Each row was made from one small tree. Brackets hold a mark, then the marks that hang from it, in the order of their numbers. Every link used is in the known rows. Write each row's tree.
Known rows
[Z160 [Z900 [Z261 [Z670 Z808] Z691]]]: [ -4.3   4.5 -20.6   6.9  -8.4  -6.4 -13.0  -2.3  -5.2 -45.6  -1.9  33.7
   4.3 -10.3  -4.0  12.4 -13.4 -13.8  13.8]
[Z808 [Z670 [Z160 [Z900 Z261]]]]: [ -8.4   6.3 -27.1  11.4 -15.1 -13.7 -12.8  -8.3  -3.3 -27.6  -8.4  17.7
   0.3   6.2  -6.5  -1.1 -21.0  -1.8  13.3]
[Z261 [Z670 Z160 Z808] Z691 Z900]: [-28.0  19.0 -10.0   4.1 -15.6   7.5 -11.9   9.5  -0.8 -26.4  15.8  32.8
  22.0  14.9  -7.0   6.9  -0.2  -9.3   0.9]
[Z917 [Z261 [Z670 Z808] Z691 [Z900 Z160]]]: [-16.6  10.4 -13.6  -6.4 -18.0  -0.7 -22.4  -3.9  -5.8 -44.8  14.3  32.9
  19.2   4.2  -8.4 -16.3 -18.4  13.2   3.9]
[Z900 Z261]: [ -0.4   1.6 -15.3 -13.1  -8.8   5.1 -19.5 -19.2  -5.5 -42.5  -9.6  23.7
  34.8  10.6 -14.1  -3.1 -12.4 -14.1  16.5]
[Z261 Z670 [Z900 Z160]]: [ -2.2  15.1 -20.0  -2.5 -11.5   3.0 -13.6 -13.3   0.0 -43.9  -1.2  24.2
  42.8   8.4 -24.7  -5.9 -16.9  15.3  11.0]
[Z900 Z160 [Z261 Z691]]: [  3.9   5.4 -26.4  -5.5 -14.6   0.5 -24.3 -16.1  -7.3 -69.5  -0.5  34.2
  41.9  12.1  -2.7  -2.9 -23.0  -1.9  12.6]
[Z917 [Z261 [Z670 Z160] Z691 Z900]]: [-19.4  14.0 -17.6 -10.2 -16.0  -5.5 -22.7  -4.8   0.8 -26.6  19.0  29.5
  20.5  16.8 -11.9 -17.3 -12.2   7.9   7.3]
[Z670 [Z160 [Z900 [Z261 Z691]]] Z808]: [-25.7   2.2 -22.1  20.8 -12.5  -4.2  -8.0   5.7  -6.7 -45.4  -5.3  28.7
  -5.9  13.9   8.6  18.1 -17.7 -29.8   9.5]
[Z670 [Z160 [Z900 [Z261 Z691]]]]: [-12.8   6.4 -30.0  11.9 -11.1 -11.3 -12.4  -4.0  -0.7 -40.4  -3.4  27.8
   5.6  16.5   1.0   8.9 -19.3 -17.8  15.3]
[Z160 Z900]: [ -6.1   6.4 -21.3   3.6  -9.0 -14.2  -9.1  -7.6  -2.8 -22.9 -14.8  21.2
 -10.2  -7.1  -8.9   8.7 -19.8  -3.6  15.6]
[Z103 [Z261 Z670 Z691 [Z900 Z160]]]: [  8.8  15.0 -21.2  -5.8 -22.1   9.0 -20.0 -11.3  -3.4 -27.3  11.9  25.1
  46.9 -10.7 -21.1 -18.6 -13.6  10.1  18.4]
[Z670 [Z160 Z900] [Z261 Z691]]: [-12.2  13.2 -29.9  27.6 -13.5 -14.7 -15.8   8.4   1.3 -10.7  -9.7  26.5
  -5.9   8.3   3.4  40.9 -14.3 -24.3  13.5]
[Z261 [Z670 Z160 Z808]]: [-26.1   0.8 -19.2   4.1  -5.8  -5.3  -8.1   5.0  -6.3 -44.4  -3.1  15.0
  17.5  20.7 -11.9  33.7 -13.3 -21.7   9.8]
[Z570 [Z261 Z670 Z900]]: [  0.8  12.7  -8.5 -15.3 -14.2  19.1 -15.8 -14.2   2.8 -35.1  -1.5  24.3
  30.5  10.6 -31.9  20.7  -6.2  11.3  14.2]
[Z808 [Z670 [Z160 [Z900 [Z261 Z691]]]]]: [ -9.1   9.7 -26.7  10.2 -17.4 -14.5 -15.4  -4.3  -2.9 -25.6  -1.3  23.5
  -1.6   4.3  -1.5  -1.6 -17.8  -1.4  10.3]
[Z900 Z160 [Z261 [Z670 Z808] Z691]]: [ -1.9   1.9 -24.5   0.7 -11.3   2.4 -20.6  -7.0 -10.1 -82.3   3.6  34.2
  43.3   8.0  -4.4  13.1 -20.6  -7.9  10.5]
[Z570 [Z261 Z691 [Z900 Z160]]]: [  0.4  17.9 -10.9 -11.2 -23.3  18.7 -20.8 -12.5   0.7 -42.4   3.5  34.6
  24.7  11.4 -15.5  10.7 -12.6  17.9   8.9]
[Z917 [Z261 Z900]]: [-13.1   9.8  -8.5 -17.0 -16.4   0.5 -21.3 -17.3  -2.0 -15.5   0.4  22.9
  13.8   8.6 -17.0 -32.6 -16.2  11.6  10.1]
[Z160 [Z900 [Z261 [Z670 Z808]]]]: [ -2.6   0.4 -21.5   8.1  -5.5  -5.5 -10.0  -7.2  -5.2 -48.0 -10.8  26.6
   6.9  -7.8  -9.7  12.9 -17.6 -14.6  17.4]

Write each row's tree
[ -6.0   9.3 -23.6  -2.2 -13.4  -1.0 -15.6  -0.2   1.6 -48.1   6.1  28.6
   7.8  14.1 -13.7  46.7 -12.3  -1.1  14.8]  [Z570 [Z261 [Z670 [Z160 Z900]] Z691]]
[-28.4  17.4  -9.4  24.6 -19.6  11.8 -15.4  13.3  -2.3  -5.1  -4.4  29.5
   9.1  16.4   2.5  28.6  -1.9 -29.9   2.0]  [Z670 Z160 [Z261 Z691 Z900] Z808]
[ -8.4  14.4 -26.5  23.4 -18.8 -17.0 -17.5   4.9  -1.5  -2.8  -7.8  21.5
 -10.4  -2.7  -0.6  24.4 -14.4  -7.0   9.3]  [Z808 [Z670 [Z160 Z900] [Z261 Z691]]]
[-11.0  21.2 -16.8  13.9 -22.5  -1.5 -20.6   0.6   0.4   6.4  -2.0  22.8
  10.8   6.1  -7.6   6.5  -5.8  -1.5   4.8]  [Z808 [Z670 Z160 [Z261 Z691 Z900]]]
[-23.8   3.5 -22.9  38.3 -11.0  -6.8  -7.5  12.3  -4.8 -18.7 -23.0  18.7
 -14.7   8.7   3.5  50.8 -18.0 -37.6  11.9]  [Z670 [Z160 Z900] Z261 Z808]
[-15.6  -0.1 -28.7  -1.9  -7.7 -21.5 -16.6  -6.7  -2.4 -40.5   1.7  17.4
   4.1  13.7 -12.9   4.6 -26.1  -1.0  16.2]  [Z917 [Z261 [Z670 [Z160 Z900]]]]
[-25.5   2.5 -22.2   2.2 -12.2 -17.0 -17.8   5.5  -6.0 -40.9  11.9  27.2
  -6.6   7.9  -0.3   9.6 -19.8  -7.3   8.3]  [Z917 [Z261 [Z670 [Z160 Z900] Z808] Z691]]
[  0.8  21.0 -15.1   8.9 -23.5   0.0 -23.6  -5.2  -2.9  -3.3  -5.4  25.6
  16.1  -8.4 -10.5   1.1 -10.1  11.4   4.8]  [Z808 [Z670 [Z261 Z691 [Z900 Z160]]]]
[-27.3  11.0 -12.1  -4.5 -16.9  -1.2 -19.9   1.4  -3.0 -29.9  17.8  30.2
  13.1  15.5  -6.9 -12.2 -11.3   0.4   3.6]  [Z917 [Z261 [Z670 Z160 Z808] Z691 Z900]]
[ -5.3  14.4  -9.4  -5.3 -20.1  20.2 -17.3  -3.7  -2.1 -54.5   7.5  35.0
  26.2   8.1 -17.2  26.4 -10.1  11.6   6.7]  [Z570 [Z261 [Z670 Z808] Z691 [Z900 Z160]]]
[-13.6  16.9  -7.1  18.3 -20.5  13.8 -18.9   5.6  -6.3 -16.3  -8.5  32.8
  15.8  -2.5  -1.3  21.2  -7.9 -13.3   2.1]  [Z670 [Z261 Z691 [Z900 Z160]] Z808]
[ -8.1   4.1 -24.8   8.1 -16.9  -3.1 -12.7   4.7  -7.2 -27.6   7.9  20.4
  13.3  -8.4  -7.8  13.3 -13.9 -17.9  19.3]  [Z103 [Z261 [Z670 [Z160 Z900] Z808] Z691]]
[-14.2  18.1 -11.8   2.1 -17.0   7.8 -14.9   2.7  -4.5 -44.2  11.8  36.0
  29.8   1.3  -8.9   1.2  -9.2   7.0   1.0]  [Z261 [Z670 Z808] Z691 [Z900 Z160]]
[-26.8   2.9 -16.9  24.7 -11.6   1.3 -12.2   9.6  -6.8 -19.5 -19.6  15.5
   5.5  20.6  -1.3  50.5 -12.4 -39.7   9.3]  [Z670 Z160 Z261 Z808]
[ -7.6   0.9  -9.6 -11.5 -10.7  11.8 -13.6  -5.1  -5.3 -50.2  -6.1  20.1
  16.5   9.3 -23.3  47.5 -10.5  -5.2  13.5]  [Z570 [Z261 [Z670 Z808]]]
[  3.1  17.3 -14.5 -10.8 -19.3  15.7 -20.1  -9.8   1.7 -51.1   8.6  34.3
  33.8  10.1 -21.8  20.6 -11.0  19.3  10.2]  [Z570 [Z261 Z670 Z691 [Z900 Z160]]]
[ -6.6   8.0 -19.9 -10.2 -13.7  -4.6 -21.3 -16.5  -2.4 -44.3   4.1  23.2
  29.7   9.8 -20.9 -21.6 -24.8  19.8  11.8]  [Z917 [Z261 Z670 [Z900 Z160]]]
[-12.0   3.2 -30.7  13.1  -8.9 -10.7 -10.1  -8.0  -0.8 -42.0 -10.6  21.8
   7.3  19.0  -3.9   9.1 -22.5 -18.0  18.1]  [Z670 [Z160 [Z900 Z261]]]
[-16.9  12.8  -3.9  -3.4 -10.8  11.6  -9.4  -3.0  -3.1 -24.2  -1.1  23.7
  25.9   2.2 -21.4   1.3  -3.2  -3.0   6.2]  [Z261 [Z670 Z808] Z900]
[ -9.8   9.8 -22.7  13.7 -16.3 -10.0 -18.1  -2.0  -3.1  -5.3 -14.0  11.7
   8.0   9.9 -10.7  23.8 -14.0  -9.5  10.7]  [Z808 [Z670 Z160 Z261]]
[ -4.4   3.8 -24.9  -0.4 -10.0  -0.6 -11.5  -6.4   1.5 -51.3  -5.5  19.9
  10.8  17.8 -21.3  46.6 -17.6  -2.5  18.9]  [Z570 [Z261 [Z670 [Z160 Z900]]]]
[ -2.1  15.7 -20.1  -4.3 -20.8   8.9 -17.6  -5.8  -0.4 -12.7  15.3  22.5
  40.5  -0.1 -19.6 -14.4  -6.6  -2.9  18.3]  [Z103 [Z261 [Z670 Z160] Z691 Z900]]
[-10.1   3.7 -20.7  -0.5 -17.1   2.4 -15.6   3.2  -8.4 -27.6  10.5  18.3
  26.3  -0.7 -10.7  12.7 -10.6 -19.1  17.4]  [Z103 [Z261 [Z670 Z160 Z808] Z691]]
[-17.0   8.7  -5.9  10.0 -14.5   5.1 -19.1  10.0  -9.4  -9.6 -10.8  27.0
   2.8  -4.1   0.5  42.6  -2.6 -29.4   4.6]  [Z670 [Z261 Z691] Z808]
